Each row was made from one small tree. The marks that hang from a mark follow it in brackets, in alphabetical order. Every link used is in the known rows. Write each row's tree.
Known rows
felus{nati}: [-0.587 -1.682 -0.271 0.919 -0.688 -0.186 0.987 -0.637 0.613 0.701 0.327 -2.103 0.541 1.142 -0.368 -0.805 -0.814 -3.586 0.144 1.899 -0.474 -1.146 1.419 0.078 0.157 -1.329 2.765 0.308 1.748 2.245 0.164]
sizuniz{loru pimef{felus}}: [0.140 0.915 -0.449 -0.768 2.924 0.242 -0.205 3.796 -0.345 -4.214 -1.426 -1.129 0.436 0.515 -0.692 2.537 2.302 3.901 -0.660 1.231 0.523 0.005 -1.994 1.008 -0.973 -0.124 -0.139 -0.771 0.893 -0.873 1.244]
loru{sizuniz{pimef{vuzos}}}: [2.585 -1.300 -0.914 2.122 1.452 0.398 -0.643 -1.008 0.163 1.284 0.598 -1.303 1.563 0.807 0.549 -0.348 0.857 -0.878 -2.896 -1.799 -1.072 -1.026 2.935 0.199 1.094 0.947 -0.448 1.599 0.206 0.575 1.741]
pimef{felus{nati} sizuniz}: [-2.834 1.010 1.115 -0.838 -0.073 -0.822 2.140 1.912 0.618 -0.307 1.641 -2.012 0.812 -1.881 1.012 -0.235 -0.213 -1.266 3.205 2.735 0.248 -0.451 -0.638 2.871 0.043 0.258 0.365 -2.512 0.734 -0.527 -2.875]
loru{sizuniz{pimef{felus{nati} vuzos{sife}}}}: [0.433 -1.403 0.298 1.825 0.905 1.749 -1.147 -2.458 -2.370 2.397 1.593 -1.259 0.907 -1.005 1.851 0.738 -0.019 0.799 -0.596 -1.607 2.559 0.029 1.151 -0.372 1.932 1.674 -1.004 1.604 -0.635 -1.529 -0.112]
felus{pimef{vuzos}}: [1.865 -1.811 -0.596 1.065 -2.335 -0.160 0.486 -1.070 0.410 1.123 -0.928 1.335 0.028 3.477 -0.692 -0.394 -0.240 -2.378 -0.485 -0.597 -1.491 -0.810 0.952 -3.545 -1.266 -2.676 2.247 1.094 1.020 2.127 1.654]
pimef{felus{nati} sizuniz{loru} vuzos}: [-2.393 1.348 1.572 -1.317 1.129 0.562 2.317 1.526 -1.171 0.670 -1.821 0.180 -0.757 -0.563 0.380 -0.043 -0.757 1.100 1.053 2.070 0.242 0.345 -2.039 2.482 1.352 1.610 -1.617 -0.443 -0.562 -1.115 -0.648]
loru{sizuniz{pimef{felus}}}: [1.105 0.217 -0.019 0.958 2.043 -0.592 -0.260 1.552 0.990 -1.547 1.290 -2.905 2.439 -1.627 0.767 0.846 2.798 1.225 0.516 0.606 0.705 -1.674 1.431 1.002 -0.178 0.329 -0.505 -1.523 0.829 -0.761 -0.271]
vuzos{sife}: [0.828 -1.109 -1.376 0.591 -0.569 -0.459 -1.507 -2.629 1.180 -2.080 2.153 -0.194 0.903 1.374 -0.733 -0.258 0.384 -3.043 2.040 -0.418 -0.147 -0.998 2.073 -0.984 -0.510 -2.865 1.248 0.088 -0.761 0.326 -0.183]
dagu{fefez}: [1.810 -0.955 -1.184 0.349 -0.633 -0.986 -0.771 0.234 3.101 0.280 0.997 -2.485 0.724 -0.536 -1.578 -0.714 -0.105 -3.702 -1.128 0.503 -0.426 -1.984 2.047 -0.639 -0.275 -1.725 1.523 0.969 1.260 3.535 -0.251]
pimef{sizuniz vuzos}: [-0.323 0.216 -0.555 -0.330 -0.044 -0.795 0.829 -0.211 1.383 0.891 1.201 0.861 0.860 0.951 0.430 -1.518 -0.325 -3.273 0.188 -0.367 -2.159 -0.514 1.217 1.983 0.120 -0.418 -0.588 -0.239 -1.053 -0.131 -0.824]
sizuniz{pimef}: [1.309 -0.977 -1.837 1.080 0.771 -0.069 -0.946 1.162 1.296 -2.129 1.115 -1.388 1.382 1.632 -0.636 0.806 0.676 -0.914 -1.858 -0.031 -0.961 -0.652 0.864 0.406 -1.060 -1.487 1.700 -0.022 1.819 0.827 1.101]
dagu{fefez{pimef{felus sizuniz{loru}}}}: [0.258 3.451 0.761 -1.617 0.866 -1.957 0.181 2.953 2.634 -2.584 -1.343 -1.540 -1.256 -5.075 -0.824 -0.211 1.944 3.518 0.803 1.678 0.382 0.437 -1.042 1.125 -1.066 1.981 -0.252 -1.911 1.045 1.171 -1.101]
pimef{felus{nati} sizuniz{loru} vuzos{sife}}: [-2.708 1.286 1.122 -1.099 0.522 1.335 0.297 -0.878 -2.122 0.370 -0.123 0.690 -1.365 -0.736 0.728 0.411 -0.985 1.503 2.360 0.423 1.336 1.072 -1.600 1.386 1.123 1.415 -2.010 0.179 -2.429 -1.912 -1.103]
fefez{pimef}: [1.540 -0.045 -0.191 1.187 -0.187 -2.161 -0.106 -0.777 1.448 -1.447 -0.153 -0.796 0.537 -0.636 -1.044 -1.041 1.411 -1.074 -0.542 0.233 -1.455 -0.580 2.112 -1.877 -1.508 -1.251 2.415 -1.284 1.768 1.959 0.795]
loru{sizuniz{pimef{felus vuzos}}}: [1.325 -0.810 0.230 1.539 1.954 -0.159 -0.359 0.271 -0.370 1.031 0.522 -1.111 2.065 -0.621 0.988 0.792 1.859 1.032 -1.469 -1.011 0.649 -0.729 1.224 0.492 0.663 1.105 -1.983 -0.123 -0.020 -1.276 0.225]
felus{nati pimef{sizuniz{loru} vuzos}}: [-0.309 0.401 0.370 -0.996 -1.586 1.627 1.616 0.671 -0.634 0.977 -2.278 0.446 -2.346 1.732 0.146 -1.186 -1.208 0.852 0.415 1.098 -1.118 0.558 -1.365 0.143 -0.044 0.899 2.479 1.277 0.744 1.486 1.256]
sife{vuzos}: [-0.105 -1.887 0.406 -1.614 -0.267 1.196 1.081 -0.543 1.960 -2.288 -0.098 -0.266 0.510 1.445 -0.874 -0.688 0.386 -4.670 0.357 -0.936 -1.916 -1.485 1.964 -0.875 -0.697 -2.809 0.627 -0.838 -0.714 2.618 0.299]

Which tree is each row?
[-0.307 -0.914 0.061 -0.242 -3.174 0.557 1.532 -0.350 -0.120 2.565 0.060 0.449 -0.914 1.964 0.878 -1.599 -2.041 -2.171 0.525 0.707 -1.183 0.191 0.402 -0.431 -0.287 -0.170 2.679 0.646 1.072 1.382 -0.203] -> felus{nati pimef{sizuniz vuzos}}
[-0.379 0.487 -0.022 -0.741 -2.983 0.279 1.562 0.788 1.308 -0.210 0.777 -1.382 -0.517 0.814 0.691 -1.431 -0.869 -2.032 2.772 2.067 -1.297 -0.258 0.159 0.214 -1.190 -0.957 4.285 -0.895 2.354 1.610 -0.513] -> felus{nati pimef{sizuniz}}
[-1.502 -1.826 0.544 0.959 -0.931 0.574 -0.122 -2.952 -2.017 2.486 0.775 0.530 0.406 0.713 0.014 0.640 -1.481 -1.717 1.070 -0.679 1.939 0.295 0.060 -1.544 1.254 -0.932 -1.098 0.760 -1.146 -0.653 -0.691] -> pimef{felus{nati} vuzos{sife}}
[0.503 -0.180 -0.828 -0.120 2.143 1.487 -2.026 0.185 -2.144 -1.839 -0.671 1.438 -0.217 1.245 -0.375 2.478 0.930 3.833 -1.120 -1.697 1.622 1.193 -1.967 -0.856 0.259 0.041 -2.210 1.032 -1.577 -2.204 1.490] -> sizuniz{loru pimef{felus vuzos{sife}}}
[1.602 0.778 -0.435 0.300 -1.215 -1.904 -0.674 -0.605 2.516 2.199 0.333 -0.159 -0.674 -2.962 -0.608 -2.187 -1.322 -1.670 -3.046 -1.247 -1.424 0.048 1.823 -0.205 0.038 1.565 0.001 0.296 0.960 2.210 -1.203] -> dagu{fefez{pimef{sizuniz vuzos}}}
[-0.407 -0.461 0.605 0.255 2.110 1.370 0.548 1.987 -2.687 0.491 -2.859 -0.203 -0.488 1.081 -0.182 1.995 -0.473 3.524 -3.217 0.713 1.110 0.882 -2.588 0.328 1.307 1.085 -0.625 1.355 0.994 -0.672 1.844] -> sizuniz{loru pimef{felus{nati} vuzos}}
[0.412 -0.275 1.060 1.558 -0.058 -2.095 0.500 -0.668 -0.159 1.198 -1.027 1.183 0.456 -0.853 -0.839 -0.180 0.816 0.439 -1.232 -0.373 -0.148 0.276 0.147 -2.595 -0.565 -0.422 -0.790 -1.503 0.703 0.158 0.323] -> fefez{pimef{felus vuzos}}
[-1.754 0.499 0.724 -0.565 -0.143 -1.787 1.078 1.266 0.831 0.413 0.979 1.175 1.490 -0.537 0.646 -0.447 0.446 -1.317 1.771 0.388 -0.521 -0.407 -0.322 1.817 -0.027 -0.247 -2.539 -1.896 -1.210 -1.661 -2.004] -> pimef{felus sizuniz vuzos}
[-0.292 -1.127 -0.008 0.896 -0.589 -0.465 -1.047 -2.219 -1.016 0.556 1.414 1.648 1.094 0.719 -0.278 0.708 0.354 -1.857 1.685 -1.529 1.177 -0.088 0.420 -1.858 -0.038 -1.990 -1.948 -0.092 -2.195 -1.412 -0.502] -> pimef{felus vuzos{sife}}
[-0.384 -0.855 -0.072 0.080 1.480 2.430 -1.310 -0.259 -3.241 -0.035 -1.182 0.550 -1.023 1.036 0.153 2.167 -0.875 3.852 -2.222 -0.976 2.148 1.707 -2.581 -0.585 1.311 1.041 -0.877 1.899 -0.668 -1.788 1.396] -> sizuniz{loru pimef{felus{nati} vuzos{sife}}}
[0.625 1.377 0.118 -0.296 -1.551 -1.619 -1.526 -1.385 0.999 1.287 1.686 0.959 -0.493 -4.261 -0.051 -0.366 -0.194 0.334 -0.382 -1.730 1.256 0.605 0.399 -1.228 -0.292 1.309 -2.001 -0.741 -0.832 -0.387 -2.705] -> dagu{fefez{pimef{felus sizuniz vuzos{sife}}}}
[-0.778 0.080 0.130 -0.331 2.134 1.148 0.642 2.998 -1.108 -2.085 -1.662 -2.186 -0.255 0.114 -0.440 1.880 0.717 3.439 -1.117 2.306 1.075 0.371 -2.531 1.178 0.123 0.509 0.851 0.015 1.948 -0.323 1.197] -> sizuniz{loru pimef{felus{nati}}}
[1.766 -2.234 -2.151 1.600 0.182 0.871 -2.793 -2.045 -0.759 0.203 1.596 1.314 0.894 2.415 -0.296 1.206 -0.863 -1.132 -2.909 -2.892 -0.161 0.563 1.116 -1.398 0.349 -1.444 -0.070 1.821 -0.564 -0.377 1.404] -> sizuniz{pimef{vuzos{sife}}}
[-0.317 0.915 -0.682 -0.931 0.811 0.773 -0.844 -1.424 -0.021 -1.502 0.546 1.908 -0.924 0.817 -0.143 -0.818 -0.583 -0.277 1.329 -1.280 -0.826 0.165 0.424 1.565 0.503 0.335 -1.449 0.983 -2.952 -1.098 0.100] -> pimef{sizuniz{loru} vuzos{sife}}
[-0.778 1.952 1.283 -0.744 -1.147 -1.610 0.699 1.457 1.846 1.285 0.895 -2.834 -0.570 -5.511 0.167 -0.896 -0.465 0.497 -0.180 1.954 1.311 0.132 0.162 0.613 -0.055 1.718 1.119 -1.921 2.313 1.708 -2.594] -> dagu{fefez{pimef{felus{nati} sizuniz}}}
[0.751 1.014 -0.747 -1.236 -1.332 1.599 -1.025 -1.318 -0.404 -1.520 -0.073 2.492 -2.115 1.758 0.185 -0.523 -0.262 1.218 2.000 -0.997 -1.163 0.637 -0.109 -1.103 -0.942 -0.409 0.827 0.925 -1.606 -0.464 1.146] -> felus{pimef{sizuniz{loru} vuzos{sife}}}
[0.772 -0.223 -1.136 -0.200 -2.840 0.353 -1.156 -2.267 0.445 -0.090 1.934 2.367 -0.276 1.817 0.612 -0.730 -0.685 -1.958 2.325 -1.844 -0.763 0.245 1.207 -1.510 -1.241 -1.582 1.293 -0.031 -1.252 -0.030 -0.446] -> felus{pimef{sizuniz vuzos{sife}}}
[1.685 1.713 0.013 -0.815 0.405 -0.992 -0.265 0.388 1.597 0.693 -1.745 -0.081 -2.005 -2.848 -1.124 -1.456 -0.429 1.356 -3.296 -0.253 -1.003 0.447 0.498 0.344 0.107 2.814 -0.327 1.043 0.268 2.235 0.246] -> dagu{fefez{pimef{sizuniz{loru} vuzos}}}
[-2.543 2.118 1.459 -1.961 1.148 0.121 2.326 2.951 -0.071 -2.013 -0.690 -1.863 -0.556 -1.727 0.352 0.155 0.504 1.611 3.128 3.473 0.344 0.038 -1.849 3.351 0.148 1.034 -0.023 -1.737 -0.115 -0.989 -1.163] -> pimef{felus{nati} sizuniz{loru}}
[-0.439 0.966 -0.128 -1.058 1.522 0.175 0.941 0.702 0.595 -0.771 -1.224 1.234 -0.608 0.639 -0.252 -0.964 0.173 -0.449 0.069 0.145 -2.113 -0.242 0.086 2.093 0.371 0.589 -1.075 0.379 -1.632 -0.150 0.678] -> pimef{sizuniz{loru} vuzos}
[-0.760 1.356 0.379 -1.741 -1.356 1.148 1.533 1.978 0.217 -1.880 -1.302 -1.399 -2.012 0.692 0.080 -1.045 -0.094 0.747 2.548 2.626 -1.505 -0.098 -0.903 0.777 -1.135 0.169 4.127 -0.242 1.542 1.793 0.948] -> felus{nati pimef{sizuniz{loru}}}
[-1.321 -1.511 1.301 1.244 -0.525 -0.342 1.638 -0.415 -1.276 3.086 -0.754 -0.459 0.939 0.543 -0.351 -0.131 -0.907 -2.013 -0.276 0.863 0.986 -0.259 -0.462 -0.413 1.310 -0.887 -0.408 0.097 0.421 0.233 -0.532] -> pimef{felus{nati} vuzos}
[-0.227 -1.944 -0.355 1.226 -0.005 1.437 -1.286 -1.240 -2.563 1.586 0.954 0.303 0.568 0.928 0.484 1.831 -1.647 0.639 -1.712 -1.694 2.316 1.186 -0.857 -1.226 0.956 -0.208 -0.699 1.242 -0.081 -1.369 -0.043] -> sizuniz{pimef{felus{nati} vuzos{sife}}}
[2.714 -1.351 -1.019 1.763 -1.483 -0.836 -2.606 -4.141 1.055 2.219 0.414 0.640 -0.953 -1.167 -1.423 -0.744 -1.056 -1.680 -3.009 -2.705 0.389 0.307 2.508 -3.934 0.255 0.114 0.484 2.213 0.127 2.496 0.477] -> dagu{fefez{pimef{vuzos{sife}}}}
[-1.885 2.251 1.908 -0.481 0.920 -0.497 1.974 0.808 -1.305 0.839 -2.722 0.478 -1.660 -2.524 0.168 -0.658 -0.145 3.573 -0.381 1.509 -0.113 1.470 -1.995 0.993 0.561 3.093 -0.779 -1.262 0.618 -0.727 -0.399] -> fefez{pimef{felus{nati} sizuniz{loru} vuzos}}
[-2.128 2.674 0.872 -2.022 1.942 -1.131 1.350 3.614 0.941 -3.707 -0.105 -0.449 0.341 -1.634 -0.110 0.224 2.143 1.568 3.686 2.373 -0.382 -0.584 -1.751 3.397 -1.123 0.136 -1.138 -2.716 -0.892 -1.542 -1.036] -> pimef{felus sizuniz{loru}}
[-0.237 -0.988 -0.542 -0.172 -3.340 1.628 -0.087 -2.585 -0.669 1.807 1.430 1.215 -1.157 1.449 1.121 -1.070 -2.221 -2.085 1.875 -1.054 -0.157 0.698 0.755 -1.455 0.046 -0.642 2.182 0.966 -0.371 0.485 -0.399] -> felus{nati pimef{sizuniz vuzos{sife}}}
[-1.123 2.829 0.987 -0.523 -0.109 -3.131 0.926 1.696 1.653 -2.423 1.249 -0.316 1.000 -3.650 0.477 -0.540 1.910 1.068 2.446 1.445 -0.543 -0.256 -0.162 1.170 -1.827 0.063 0.012 -4.146 1.323 -0.971 -2.028] -> fefez{pimef{felus sizuniz}}
[0.575 0.997 0.086 -1.346 -0.764 0.582 0.866 0.809 0.569 -1.143 -2.023 1.819 -1.595 2.040 -0.494 -0.929 0.195 0.788 0.960 0.255 -2.089 0.078 -0.764 -0.095 -0.988 0.173 1.165 0.450 -0.178 0.506 1.462] -> felus{pimef{sizuniz{loru} vuzos}}
[-2.323 0.046 1.010 -0.418 -0.632 -0.700 2.015 0.581 -0.520 2.347 0.564 -0.162 0.720 -0.507 1.021 -0.745 -1.327 -1.593 1.259 1.127 0.242 0.035 -0.585 2.078 1.035 0.443 -1.265 -1.028 -0.307 -0.897 -2.026] -> pimef{felus{nati} sizuniz vuzos}
[0.636 -0.074 0.201 -0.173 2.725 0.398 -0.238 2.683 -1.304 -1.504 -2.345 0.996 0.163 1.226 -0.847 2.279 1.292 3.853 -2.725 -0.191 0.348 0.316 -2.345 -0.052 0.042 0.278 -1.701 0.650 -0.161 -1.361 1.798] -> sizuniz{loru pimef{felus vuzos}}
[-1.360 1.935 1.152 -1.528 1.683 -0.831 1.376 2.165 0.086 -1.094 -1.081 1.161 0.059 -0.639 -0.084 0.235 1.055 1.323 1.744 1.154 -0.630 -0.320 -1.678 2.255 0.116 0.820 -2.771 -1.081 -1.820 -1.951 -0.547] -> pimef{felus sizuniz{loru} vuzos}
[0.598 -1.525 -1.020 0.796 0.474 0.369 -2.211 -0.694 -1.053 -0.202 1.482 1.592 1.357 1.184 0.093 2.160 0.216 0.894 -1.265 -2.531 1.346 0.605 -0.505 -1.340 0.024 -1.040 -1.690 0.201 -1.035 -2.163 0.098] -> sizuniz{pimef{felus vuzos{sife}}}
[0.546 -1.036 -0.385 0.845 1.089 -0.306 -0.518 1.464 -0.401 0.122 0.018 0.672 1.784 1.364 -0.223 1.522 0.859 0.626 -2.357 -0.819 0.438 0.004 -1.220 -0.552 -0.047 -0.773 -1.415 -0.152 0.379 -1.053 0.414] -> sizuniz{pimef{felus vuzos}}
[0.933 -2.889 -0.518 1.203 -3.473 1.827 -0.828 -3.920 -1.542 2.665 0.188 0.805 -1.217 3.295 -0.072 -0.668 -2.058 -2.485 0.537 -1.082 0.546 0.382 1.003 -4.140 -0.237 -1.959 2.762 2.439 0.358 1.568 1.236] -> felus{nati pimef{vuzos{sife}}}
[2.682 -1.666 -1.575 2.129 0.788 1.139 -2.572 -3.296 -0.628 0.769 1.861 -0.252 1.444 0.491 0.965 -0.129 0.554 -0.735 -1.612 -3.207 0.562 -0.783 3.195 -0.485 0.768 0.438 -1.120 2.191 -0.931 -0.422 1.190] -> loru{sizuniz{pimef{vuzos{sife}}}}
